Known rows, with every way that one mark hangs from another
(j_245 (j_361 j_614 j_916 (j_926 j_856))): [  5.9  31.8   9.9  18.3 -37.9  -8.7  15.8 -39.8  39.1 -11.7  34.5  27.0
  -7.6  25.4  38.3 -24.2  21.4  22.0 -45.8]
(j_720 (j_856 (j_916 j_361))): [ -8.9   7.3  15.3  25.5  -9.5 -15.4   6.1 -44.1   1.9  33.1  36.4  21.0
 -17.5  22.7  17.9 -23.0  -0.5  -6.3 -21.3]
(j_361 (j_916 j_729)): [ -6.4  23.4   3.7  12.3 -29.2 -17.8  22.9 -52.1  14.8  15.1  40.4  13.0
 -19.9   2.2  20.4 -33.1  -4.7  -5.4 -19.8]
(j_245 (j_856 (j_916 j_729))): [ -3.6   8.5   4.3  10.1  -6.2  -4.2  18.3 -47.3  10.1  11.4  46.3  20.7
 -19.6  13.3  18.3 -13.2   8.5  -7.3 -16.1]
(j_926 (j_856 j_245 j_720 (j_916 j_361 j_729))): [-21.5  -1.7   9.1   4.9 -26.5 -33.4 -15.3 -66.6  -9.4   1.3  67.2  19.9
  -9.0  50.1  -2.3  10.2  -4.1  10.9 -16.3]
(j_720 (j_856 j_245 (j_926 (j_361 j_614 j_916)))): [ 10.1   2.6   7.7  14.2 -36.2 -19.1  -7.4 -34.1  41.2  -5.7  28.9  22.2
 -15.0  39.8  25.9 -30.0   7.3  30.5 -39.9]
(j_720 (j_856 (j_245 (j_361 j_614 j_926)) (j_916 j_729))): [  1.4   0.4  18.4   5.1 -32.8 -14.6  23.6 -52.9  20.2 -14.8  39.0  29.9
   1.5  50.8  15.7 -20.3   6.3  20.8 -34.5]
(j_926 (j_361 j_614) (j_856 j_245 j_720 (j_916 j_729))): [-12.2  -4.1   4.0   4.5 -26.5 -20.4 -17.4 -66.7  19.8 -22.9  66.5  12.7
 -12.2  62.4   2.5  19.5  -0.1  33.6 -29.2]
(j_916 (j_361 j_614 (j_926 j_856)) j_729): [  9.4   7.5   2.5  27.6 -35.4 -19.9  40.0 -67.4   9.7   9.4  45.1  33.1
  -7.2  20.6  19.4 -10.2   6.1   7.1 -45.3]
(j_926 (j_361 j_614 j_916) j_856): [  0.2  24.5   2.2  24.3 -28.3 -11.6   3.3 -44.1  39.6   0.6  44.1  12.9
 -20.5  26.6  30.4  -7.1   7.9  20.6 -44.6]
(j_856 j_245 j_720 j_916 (j_926 (j_361 j_614))): [ -4.7  -7.9  14.3   0.7 -18.2 -11.7 -47.2 -49.7  37.1 -30.3  50.7  16.1
 -14.0  57.3  17.1  -8.1   6.6  40.6 -14.7]
(j_614 j_361): [-10.7  21.8  25.0  10.1   7.8  -4.7  15.5 -42.1  17.4  15.9  31.4  15.4
  -6.2  17.9  23.2 -33.0   0.6 -13.9  -7.5]
(j_916 (j_361 j_614 (j_926 (j_856 j_720))) j_729): [  9.1   3.7   0.4  21.4 -35.3 -20.3  22.1 -75.9   2.6  -4.0  48.3  30.2
  -8.6  26.3  11.1  -2.6  11.2  17.7 -39.6]
(j_926 j_361 (j_856 j_245 j_720 j_916)): [-19.9   1.0  14.0   5.1 -13.2 -15.1 -35.1 -47.4  16.0 -11.3  57.3  14.6
 -14.8  58.2   5.7  13.1   1.1  19.5  -7.3]
(j_856 j_720 (j_926 j_361)): [ -4.1   1.4  12.4  14.0  -9.0  -2.2 -17.5 -41.7  27.9  -6.1  33.1  17.9
 -22.1  24.8   9.3 -16.9  17.0  18.6  -2.2]
(j_916 j_361): [ -8.7  13.9  18.4  24.5  -3.1 -10.5  17.7 -42.0   6.8  23.2  37.4  12.6
  -2.9  12.8  28.0 -29.1   0.2 -10.8  -5.7]
(j_361 j_614 (j_916 j_729) (j_926 j_856)): [ 12.5  20.5  -7.8  18.9 -51.2 -20.4  29.0 -61.1  24.6   1.0  40.7  30.1
 -19.7  11.2  27.6 -21.2   2.3  11.5 -52.8]
(j_361 j_614 (j_926 (j_856 j_720 j_916))): [  5.0   7.1   0.6  15.2 -26.5  -7.2 -12.4 -57.2  20.5 -12.2  44.0  27.2
 -18.2  29.9  25.7  -8.7   4.0  16.2 -34.4]
(j_856 j_720): [ -8.3   9.1   8.4  13.4  -1.3  -0.2   4.7 -38.8  10.4   2.3  33.4   7.0
  -8.1  11.7  23.3 -27.2   1.1  -8.5   4.5]

Rows
[ -3.4  -2.0   9.7  18.0 -28.7 -21.4  -0.1 -65.2  22.2   7.1  51.9  24.1
 -21.4  25.7  17.3 -19.6   5.7  17.7 -37.5] => (j_856 (j_916 (j_361 j_614) j_729) j_926)
[  2.5  14.2  17.3   3.2  -3.6   4.9  -9.6 -41.8  16.0 -19.3  35.6  32.8
 -11.1  30.8  19.9 -13.8  35.3  18.9  -7.3] => (j_245 (j_361 j_926) (j_856 j_720 j_916))
[ 13.6  15.6 -11.2  12.2 -50.5 -21.3  12.0 -70.8  17.8 -11.7  42.6  28.0
 -21.4  15.5  18.7 -13.4   6.6  21.9 -47.1] => (j_361 j_614 (j_916 j_729) (j_926 (j_856 j_720)))
[ -3.7   9.3   7.4   7.8 -33.3  -8.7   4.0 -66.9  21.9 -24.8  51.6  28.4
 -14.7  43.5   8.6   2.8  21.0  29.8 -39.6] => (j_245 (j_361 j_614 (j_926 (j_856 j_720 (j_916 j_729)))))
[ -2.0  13.5  12.8  10.9 -23.6  -2.6 -11.6 -51.4  28.9 -24.4  45.4  26.7
 -11.1  44.1  22.7  -3.3  22.5  28.6 -33.1] => (j_245 (j_361 j_614 (j_926 (j_856 j_720 j_916))))
[-16.3   9.4  10.8  17.6 -13.2 -19.1 -22.5 -54.3   1.5  11.8  54.4  19.9
 -20.6  33.1  12.9   2.8   6.5   5.7 -17.8] => (j_926 (j_856 j_720 (j_916 j_361)))
[ 11.5   8.6   9.0  23.3 -28.5 -17.3  38.9 -71.0  10.2   6.6  39.7  27.0
  -2.1  14.0  22.3 -27.5   2.3   7.7 -32.5] => (j_916 (j_361 j_614 j_926) j_729)
[ -7.6  24.3   5.5  12.7 -27.7 -16.7  14.7 -56.8  22.4  10.0  45.3  12.7
 -26.0  15.1   9.2 -17.5   3.4  11.7 -21.7] => (j_926 (j_361 (j_916 j_729)))
[ 11.2  17.7  18.1   9.7 -36.4 -15.2  17.1 -34.3  29.4 -13.9  24.2  26.5
   6.6  38.1  37.6 -40.0  12.3  21.0 -34.7] => (j_720 (j_856 (j_245 (j_361 j_614 j_916 j_926))))
[ 12.5  11.6  13.9  26.1 -17.4 -10.6  23.6 -54.7  16.7   5.9  33.2  24.9
   1.7  15.2  37.4 -34.0   3.3   4.9 -25.6] => (j_916 (j_361 j_614 j_926))
[  0.1  22.6   3.4  15.6 -31.0 -15.7  16.8 -61.2  33.0  -2.4  47.7   9.6
 -20.3  20.3  19.4 -17.8   3.4  22.8 -37.0] => (j_926 (j_361 j_614 (j_916 j_729)))
[ -4.3  12.5  15.1  -0.9 -41.4 -22.0   6.6 -42.6  41.4 -22.9  44.8  16.5
  -2.1  39.0  25.3 -31.9  16.7  28.3 -31.6] => (j_856 (j_245 (j_361 j_614 (j_916 j_729))) j_926)
[-10.7   4.5  16.0 -10.2 -26.6 -27.2 -16.5 -76.7   0.6  -9.4  53.5  39.4
 -12.7  51.9  -4.9   1.8  -0.7  14.3 -21.8] => (j_614 (j_361 (j_926 (j_856 j_245 j_720 (j_916 j_729)))))
[  1.4  -2.9  11.8   2.2 -34.1 -29.7 -12.4 -83.5   0.0 -19.8  58.2  27.3
  -1.6  47.0  11.2 -10.3  -4.2  27.9 -22.2] => (j_856 j_245 j_720 (j_916 (j_361 j_614 j_926) j_729))
[ -5.5  -7.7  17.1   3.9 -30.1 -14.5   8.0 -39.9  31.2 -11.7  40.6  24.0
  -6.6  53.2  14.0 -21.6  13.1  23.3 -36.2] => (j_720 (j_856 (j_245 (j_361 j_614)) (j_916 j_729) j_926))
[  2.5   9.5  10.1  22.9 -21.8 -16.0   4.0 -55.9  -0.7   8.8  37.9  32.2
  -9.5  21.7  15.4  -9.0  11.5   4.4 -16.5] => (j_916 (j_361 (j_926 (j_856 j_720))))
